Every row comes from one small tree of marks. The marks that hang from a mark follow it in brackets, in the order of their numbers. Every link used is in the known rows. Which tree was each row made from?
Known rows
K740(K264(K204)): [-11 -15 -42 -46 -35  31  11 -15  -6  11   9  25 -17 -14 -38  -5  13  -7
 -24   4  19   7   7  -7   1  25  -5 -11 -14 -19   9 -20  -1  45  -1  31
 -24 -23 -42   9  19   3 -65 -10  20  -5  -2   3 -23 -21   5  35  28  -7
  13]
K783(K204(K264) K681(K168 K522 K662) K740): [ 20  42  38   1  48 -19 -17  43  -9  18  11 -23  30  31 -10 -28 -35  27
  44  -2   1 -39  -9  57   3  11 -17  31   6  44  13  41 -41 -42  12 -11
 -24  84  35  -3 -36  11  53 -24 -47 -30 -60 -18  29 -21 -41  -6  15 -19
  -5]
K204(K783(K681(K168 K522 K662) K740(K264))): [  2  11  33 -29   2 -28 -13   7  14  15  -3 -15  -1  21  18 -12 -39  19
   8   5  -2  -2  -6  23   5   1  -3  30   7  11  -6  48 -17 -18  -9 -16
 -23  31  26   7  -6  21  -1  -4 -17 -13 -19   7  10   3 -10 -19  -5   8
  -9]
K681(K168 K522(K204) K662 K783(K740)): [-10   5  54  27  -2 -48 -30 -29   2 -22 -31 -58   9  22  31 -18 -19   3
  34  39 -45 -51  34  58 -22 -38 -16  20  37   4  38  60 -25  -9 -16 -33
 -17  -5  43  52   0   1  47  13  -1  63 -18  33  16  29 -19   0 -45  26
 -61]
K204(K264): [ 27 -11 -33  -5   4   1  27  10  18 -16  -4  36 -16  23   6  -4  44 -27
  10   4  16  42  -1 -15  -4  12  14  29 -24  -7 -23 -16  22  19 -22  31
  -2 -44 -23 -31  -6  19 -28  18   0 -28  31  -1 -22  -6  25  24   3  -7
  23]
K783(K681(K168)): [ 32 -29 -46  -4  12   6 -18  19  10  25  14   5 -13   4  -7   6  17  12
 -18 -25  18  32   1 -16  20  31   0  16   5  33 -13  18 -28  10  13   5
  12  15 -21  12  -8   0  10 -18 -16 -54 -14   0 -14 -16  12   7  19 -19
  -6]
K783(K204(K264(K740)) K681): [ 10  24 -30   2  44  27  23  53 -12  31  33  30  15   2 -35  -8  10  25
  11 -21  22  18 -26  -3  26  43  12  -1 -16  33  -6 -12  -8 -18  21  13
   4  41  -2 -31 -28  -1  24 -20 -32 -55 -50 -48   8 -28  -2  -4  44 -31
  50]
K681(K783): [  4 -19 -24  12 -19  -4  15   0  28 -14  -4  10 -11  -4  41  20  43 -13
  -7   7 -18  34  12 -41   4  10  10   4   0   1  -8  -7   3  23 -10  17
   4 -56 -22   2   4  15 -11  17  17  12  16  -2 -18  30  31  -7  -8  10
   1]
K168(K681(K522 K662 K783(K204 K740(K264)))): [-18  51  23   2 -10   9 -20   6 -24   5  23 -11  31   9  22  21 -38  -1
   4   6 -14 -39  -8 -11 -31  -3 -25 -14  15  26 -16 -16   8 -13   8   8
  -2  48  17  -2  -9  -7  -4 -14 -18  24 -13   6  26   4 -30 -30 -13   3
  20]
K168(K681(K662 K783(K740))): [  0   0   0  18 -17  -2  -5   3   2 -17  30  11  20  17  42  47 -12 -11
  13 -19 -13   0 -20 -42   0 -12  -8 -10   5  23 -32 -24  24   4   8   3
  13   6 -11   0 -23  -3  -1  -8 -18   8   8   5   5  -6 -13 -15 -15  15
  19]
K264(K204 K740(K783)): [-42 -40   6   2 -16  25  20  -9   6 -10 -22   6 -20 -55 -17  -4  28 -12
 -24   2  11   1   1   5  31   6  21 -34 -10 -37  52 -30   8  39   5   7
 -32 -40 -32  16   9  -4 -23  -9  38  14  -3 -17  -3   7   1  30  23   9
  -3]
K740(K522(K204(K783(K681)))): [ -5  -9   0  -6 -16  34   4  10 -31  38  23   2  -8 -29 -54 -16  -1  14
 -15  -2   8  20   9 -15 -10 -15  -4 -22 -25 -28   8   2  -4  -2  37 -28
   3 -37   3 -22  18 -26 -27   5   6 -18  17 -34 -23  -3  35 -17  -4 -29
   4]
K168(K681): [ 17  -8 -49  14 -12  38  -6   7  -6   9  31  33  -3   4   0  37  22 -22
 -29 -32  16  36 -15 -60 -11  16  -5 -10 -10  19 -35 -31  22  32  21  24
  25 -12 -33 -13 -13 -13 -35 -17 -10 -36  28   3 -12 -18  11   2   5 -19
  39]
K204(K783(K681(K662) K740)): [ 10 -11  16   0  -1 -12  22  28  30  -2  26  19  14  13  25  14  -8  22
  33 -21  -3  19 -33 -20  32  -1  11  16 -22  16 -14  22 -11 -15  14 -20
  -3  -5   1 -13 -27  16   5  -7 -26 -27 -21 -24  -2 -13   4 -19   5   6
  15]
K264(K204(K783) K681): [ -1 -16   3  -2  16   4  41  -4   4 -41 -21  21 -13 -35 -47 -12  15 -19
 -29  -6  10  22 -18   5  41  27  51 -37 -24 -32  36  -2  34  24  -2  -6
   8 -41 -17   7  -8  12   9   9  49  11   3 -17  -7  16 -11  39  50  14
   6]
K783(K681(K522)): [ 22  13 -23  -2  -1  20   0  29   6  16   8  16   6 -10 -11   2  21  21
 -22 -19  17  10  -7 -26  -7  19 -12   3  -4   8  -7   2 -37 -25  15   6
  16  15   5 -22   6  -8  -3 -15  -4 -30 -14 -15  -5   6  17 -19  11 -27
   2]
K264(K681(K783)): [  4 -13 -20  11  14  -2  26 -12  21 -24 -11  21 -16 -15  15  15  36  -9
 -18 -19  -9  27  -6 -30  22  14  24  -8  -7 -12   3 -23  17   4  -6  13
  20 -32 -16  -3   4  10   9  22  30  15  11  -1  -8  19  14   6  14  13
   3]
K681(K662 K783): [ -5 -31  -7  16 -25 -32  12 -14  39 -38  -6   6   8   9  56  18  12  -2
  30  10 -15 -11  -7 -17  17 -19   9  -1   7  -1 -22 -18   4  10 -16   8
  13 -37 -15  10  11  18  14  16   2  21  19  12 -10  17   6  -8 -12  39
 -15]
K168(K681(K522 K662 K783(K740(K264)))): [-10  35  22  -4 -24  -1 -18  -8 -11  -7  10  -6  18  16  31  29 -30  -9
  -1   4 -11 -24  -5 -20 -33 -12 -23 -10  17  10 -22 -19  13 -13  -6   8
   0  35  19  -3   0  -5 -16  -6  -7  30   8  19  18  12 -18 -28 -25  12
  11]
K662(K681(K168 K522 K783(K204))): [ 20  24  -8  24  15   2 -30 -10  11   1 -41 -40  17  -5  27  13  15  -6
 -29   4 -19  -1  11   2 -12  20   0  -3  29  44  -4  28 -15   1 -17  -3
  24  31   8   7   3   6  36  -3  -2  21   6  19  14  26 -14   7  -8  -7
 -13]
K681(K783(K204 K740)): [ -7   3   5  16  -4  11  17  22  16  10  21  -3  13  -4  37  24  34   2
  22  -8 -38  11   8 -25   5  12  -5  12 -12  25  14   8 -18  13  22   5
 -23 -27 -15   4 -29  13   0  -1 -15   9 -37 -25  -3  13   9  -9  -2  -4
  15]
K168(K681(K783(K740))): [  8   7 -14  14 -11  24  -2  14  -7   5  33  14   6   8  31  49  15 -21
 -14 -24 -12  35  -5 -62 -12  12  -8  -6  -3  27 -22 -14  24  17  14   9
   3  -9 -19  -3 -28  -5 -18  -4 -10   1   4  -4  -2   4   8 -14 -11  -9
  33]
K740(K522): [  5 -31  -5  -5 -30  26   3  -6   4  19   3   8 -26 -26 -10   5  32  -9
 -20 -14   8  15  15 -29 -12 -12 -27  -7 -25 -41   5 -35 -15  17  30  16
 -19 -36 -28 -13  25   5 -57   8  13 -28  50  -6 -35   3  33   4 -13 -19
 -13]
K204(K783(K681 K740(K264 K522))): [ -3   7  24 -43 -14  19  12  22  -3  45  29  10 -12  -9 -11   2 -19  18
  -6 -16   4  34  -8 -23   2   6 -10   9 -29 -13  -7  13  -9 -16  22 -13
 -32   8   1 -26  -3   8 -48   1 -12 -30  -7 -30 -14  -7  24 -29   4 -19
  20]
K740(K783(K681(K662))): [-18 -36 -19 -10 -12   8  -6  22  16  15  12   8  -6 -32  22   4  -3  23
   2  -5  29  -2 -16 -35  27  -9  12   4 -13   5 -34 -34 -15  -1   6  -2
  16  -6 -35 -27  24 -17 -14 -24  -2 -25   8 -13  -1 -21  15 -28   6   0
   6]

Write each row's tree
[  5  22  -3  10  13  -1   9  12 -15  -6   7  13  25   6 -34 -20 -15  36
  23  -5  18 -26 -19  24  -2 -10  -2 -10   2  -7   2  -1 -16 -49   2 -14
  28  36  34 -21   2 -20  31 -11 -16  -8 -28 -17  12 -18  -3 -11   4 -11
   3]
K783(K681(K522(K204(K264(K740))) K662))
[  2 -11  34  19  -1 -67 -30 -34  31 -39 -60 -48  -9  18  58 -13  -8 -16
   1  45 -25 -38  31  37 -13 -16   1  19  49   3  11  32 -13   1 -38   2
  -4  -6  27  46  22  27  40  22  21  42  26  50   9  56 -15  -6 -31  45
 -68]
K681(K168 K522 K662 K783)
[ 27   7 -27  23   2  18 -30 -24  -1   5 -30 -22  12   2 -14   5  22  -2
 -23 -15  -3   2  10   9 -21  -2 -12  -2  16  17   2  30 -18   5  -8 -16
  36  14   1   4   8 -18  10 -12  -8   5  13  29   3 -12  -1  33 -15 -27
 -14]
K662(K681(K168 K522(K204)))
[ -6 -23  19  18 -26 -30  14  -8  40 -36   6   2  15  18  67  29  10   5
  49  -4 -32 -17  -7 -12  16 -27  -8  12  -1  -1  -5  -4 -10  -1  -5  -2
 -12 -25  -7  12 -13  23   9  11 -15  24  -6   7  -4   6  -3  -6 -21  35
 -15]
K681(K662 K783(K740))
[  0  23 -19  19  10  -1  -3  17 -19 -12  26  11  24  16  18  21 -20 -15
  12  10   3   0 -20 -27  -1   7  14 -19   9  35 -47 -34  44   9  -1  15
  29  15  -7 -18 -16  -4  21  -7 -16  -3  10  -5  13  -3 -19 -18   7  12
  40]
K168(K681(K662 K783(K204(K264))))
[-18  15   9 -10 -28  19 -13  -9 -39  15  44  -4  16   6  -3  27 -41   0
   8  -7  -8 -17  -3 -23 -23 -27 -25 -27   5   2 -22 -29  25  -2  21  -8
   2  17  -1  -4   1 -24 -24  -8 -14  17   9   1   5 -21  -8 -21 -21   0
  21]
K168(K681(K662 K783(K740(K264 K522(K204)))))
[ 31   1 -18  -1  14   2 -29  17   7  21 -10 -13 -12   3 -10  -7  11  12
 -31  -7  14  12  11   2  -4  25 -10  14  16  23   2  29 -39 -12   5   3
   7  29   8  10   4  -2  16 -17  -2 -34 -11   7  -3   9   7  -7   8 -23
 -24]
K783(K681(K168 K522))
[-16   7  12 -12 -30   9 -12  -9 -21   7  31   2   8   6  21  37 -37  -6
   4 -11  -6  -9  -8 -33 -16 -20 -26 -19   3   0 -30 -37  22  -1   9   6
  -6  25  -7  -5   1  -5 -32  -3 -12   9  21   6   2  -9  -8 -24 -18   9
  17]
K168(K681(K662 K783(K740(K264 K522))))
[-21 -14  -4 -60 -44  43   1 -17 -32  32   5   4 -30 -40 -65 -16  -8  -6
 -37  11  24  -8  21   0 -16   3 -28 -32 -20 -53  23 -39  -7  29  18  22
 -46 -12 -33   0  43  -3 -87   0  35  -4  29  -6 -31  -7   9  23  18 -16
  -5]
K740(K264(K204) K522)
[-11 -10 -36 -46  -9  27  22 -21 -12   2   1  31 -21 -24 -56  -8   6  -6
 -32 -13  24   3  -4   2  16  29   8 -23 -16 -32  19 -33  10  28  -3  29
  -8  -3 -35   6  17  -1 -45  -4  33   4  -6   1 -12 -24  -7  45  45  -3
  16]
K740(K264(K204 K681))
[ 15   0  -9  10  13 -13 -31   2 -10   9   1 -18  14   8 -26 -24 -22  32
   6   2  13 -33   1  31  -3  -6  -8   1  22  19   4  30 -38 -21  10 -23
  27  34  22  16   9 -20  42 -21 -14 -17 -25  11   8 -17 -11  -6  -1 -10
 -30]
K783(K681(K168 K522(K204) K662))
[  3  11  32  15  47 -56  16 -30  19 -52 -62  -6 -22  21  18 -22  -3 -22
   4  23  -5  -5   4  55   9  -2  30   9  20 -29  19  -3  42 -29 -56  13
  -3  20  41  11   0  30  50  42  28  28  22  27  20  37 -16  20   0  36
 -22]
K204(K264(K681(K168 K522 K662 K783) K740))
[ 24 -21 -12   0  38 -38  12 -17  22 -37 -26  16 -23  31   0 -19   8 -24
  16  -2  20  14  -6  31  21   3  29  25  -4 -13 -13 -11  33   4 -36  21
  10   0  -7  -1  -4  26  20  21   7 -20  31  23  -3 -11 -12  41  16  19
  -4]
K204(K264(K681(K168 K662)))
[ -5  27  22  10   3   7  -3  20 -28   0  32  -2  26  11  14  23 -34 -11
  16  -3  -9 -13 -13 -20 -11 -12 -10 -18  -1  19 -25 -29  31  -8  17   1
  -5  30   5 -17 -21  -5   7  -2 -21   0   8 -13  12  -5 -24 -24  -5   3
  29]
K168(K681(K662 K783(K204(K264) K740(K522))))
[ -6 -11  -4  14 -15  18  23   4  -3  15  25  17   6   4 -13   1  28   0
  23  -7 -19  29   2 -11  -1 -12   7  16 -30  -6  14  35  -2  24  24 -29
  -1 -74  -6  -3 -22 -16 -20   2 -15   0 -19 -19 -13 -22  28   8 -10 -19
  24]
K522(K204(K783(K740)))
[  4 -16  11  24  -4 -35 -35 -37   5 -16 -32 -32   3  18  -4 -28  -9   2
  15  24  -7 -49  27  58 -20 -31 -16  12  28  -6  21  38 -27   8  -6 -15
   9  -9  22  41  21  -5  27  -4   0  16   9  45   7  -1 -13  20 -27  12
 -55]
K681(K168 K522(K204) K662)
[ -3   4  22   0  31  -7  40 -15   1 -23 -32  17 -34  -7  -9 -10  16 -23
 -12   1   2  30   0  11   7   2  19 -12 -11 -50  19 -40  48 -24 -24  16
 -12  -7  16 -25   5  19   4  48  33  10  35 -13  -5  30  15   9   6   9
   9]
K204(K264(K681(K783) K740(K522)))
[-13  -9  -6 -13  -8  23 -10  30   7  31  -7   0 -14 -44  13  -6  14  13
 -32   4  23   6   4 -34  -1   3   3  10  -8  -4 -14 -18 -24 -10   3   0
   4  -8 -17 -33  26 -20 -24 -17  11 -14   9 -16   1   9  27 -35  -3 -20
   2]
K740(K783(K681(K522)))
[ -9   0  25   0  48 -21   8 -18  11 -15 -65  -5 -48  -8   1 -32  14 -33
 -26  16  14  17  13  40   4   3  28  20   2 -37  24 -13  36 -11 -47  15
 -13   4  17  -9   8  16  10  30  33   9  31  15  14  25   4  22   2   9
  -8]
K204(K264(K681(K168 K522) K740(K783)))
[  5   0  14  -3  -4  -5  19  19  -1 -32 -16   1  15 -21 -34 -17 -12   5
 -10  19  15  -9 -19  12  23  17  25 -32  -4  -9  21  19   1   4   0 -17
   3 -14   4   2  -1   5  19  -6  25   7 -10 -22  -2  17 -16   6  33  12
  -6]
K264(K204(K783(K681(K522 K662))))
[ -4 -21  29   5  -8  -6 -21 -13  -6  20  -6 -46 -24   2  15  -4  10 -16
  -5  14 -38  14  45  13 -14 -13 -16  16  11  -2  36  40 -14  21   7 -21
 -37 -31   4  37  -4   4   3  18   4  22   2   8 -12  24  18   4 -31  -2
 -40]
K681(K168 K783(K740(K522(K204))))
[ 18  12   6   4  27 -27  29 -10  16 -47 -32  26  -7  18  -5 -19  10 -17
  15   4  17  -5 -13  23   1  -8  18  11 -12 -33  -9 -25  29 -25 -33  20
  16   0  14 -31   5  19  10  25  16   2  33  13   3   4  -6  20   6  14
   3]
K204(K264(K681(K522 K662)))
[-19 -10 -25   7   4  21  25  -3 -18  10   2  22 -11  -6 -29 -21  30  -7
  14  11   9  23  10   7  -2 -17  16   7 -20 -26   8 -11  26  14  -7  -6
   4 -54  -8 -19  -1 -24 -15   7   1   3   1 -17  -4 -22  30  17  -5 -16
  28]
K522(K204(K264(K740(K783))))
[-20   8  -3 -27   4 -21 -13 -46  -9   2 -22 -14 -20   3 -15 -23 -24   5
 -13  20  -2 -31  21  37 -12  -6   0   1  23 -21   7   2   6  -5 -30   8
   8  17  16  23  35  -4  -2  15  26  36   0  37   9   5  -8   9  -3  19
 -23]
K740(K264(K681(K168 K522(K204) K662 K783)))
[ 12  14   0  10  29 -10 -34  26  -4  20   5 -24  24   1 -15 -19 -27  35
   4  -1  13 -45  -5  33  10  19  -8   2  22  44   0  22 -51 -19  25  -3
  13  68  17  15  -2  -2  51 -35 -29 -37 -42  -1  19 -11 -31 -13  22 -13
 -18]
K783(K204 K681(K168 K522 K662))
[ -7   7   3  -5  22   3  20  18   5   1 -27  18 -21  -9   6 -18  19  -8
  -8  14  24  24  -3   1   1   4  16  14 -11 -23   0 -22  18 -22 -29  15
 -10   0   8 -38   7   3 -13  12  10 -11  16 -16   6  10  21  -8   1  -7
  18]
K204(K264(K740(K783(K681(K522)))))
[-23  15  46  -4 -14 -43 -32 -40  -7  -2 -28 -56   2  24  21 -23 -35   6
  27  44 -37 -56  41  63 -31 -34 -25  23  38   0  30  53 -21  -7 -23 -23
 -26  11  43  52  13   0  22  14   0  61 -21  37  17  17 -19  -3 -43  23
 -53]
K681(K168 K522(K204) K662 K783(K740(K264)))
[-10  34  23  28 -15   6 -13  -2 -28 -12  16 -12  32  10  10  22 -24  -2
  12   4 -20 -29  -2 -13 -35 -26 -16 -19  13  10  -7   0  13 -14  10 -21
  20  10  26   1 -11 -27  15  -8 -11  42  -5   5  19   7 -13 -25 -31   1
   9]
K168(K681(K522(K204) K662 K783(K740)))
[  4  -4 -35   7  -2  25  18  20 -15  24  35  20   9  -8 -40 -10  15  18
   2  -4   3  36  -9 -20   9   4  24  -4 -20   9  -9  28  -1  10  23 -30
  34 -50  -1 -15  -9 -27   1  -8 -11 -19 -25 -30 -10 -18  29  -9   9 -24
  28]
K522(K204(K783(K681)))
[-20  -3   4  -6  -8   6  24 -16  -7   7  25  19   8   5 -28  -7  -9  14
  32 -13  -9   2 -11  12   8 -20   8   6 -26 -20  10  16  10   6  12 -27
   5 -39   1  -2  -8 -14 -16   1  -8  12 -22  -8  -2 -35   6  12  -3  -2
  23]
K522(K204(K783(K740(K264(K681(K662))))))
[ 20  -1 -35  20  14   9 -22  -6  16   5 -16 -26  13   0  29  27  22  -6
 -17 -13 -15  19   2 -14  10  26  10  -2  21  53 -18  17  -4  21 -10  -2
  29  18 -23  10 -10   6  28  -9 -15   0   4  13   4   0  -8  18   7  -4
   3]
K662(K681(K168 K783(K204)))
[ -6 -13  29 -55 -11   9 -25   2 -28  36  27 -25  -2  -6 -48 -16 -61  32
   7 -17  14 -37   0  40  13  -5 -40 -11  -2  -6  26  10 -40 -12  27 -14
 -51  76  -2  25   5  -2 -16 -24 -15 -23 -33  -6  -4 -41 -33  12  15 -11
 -31]
K783(K681(K168 K662) K740(K264(K204) K522))
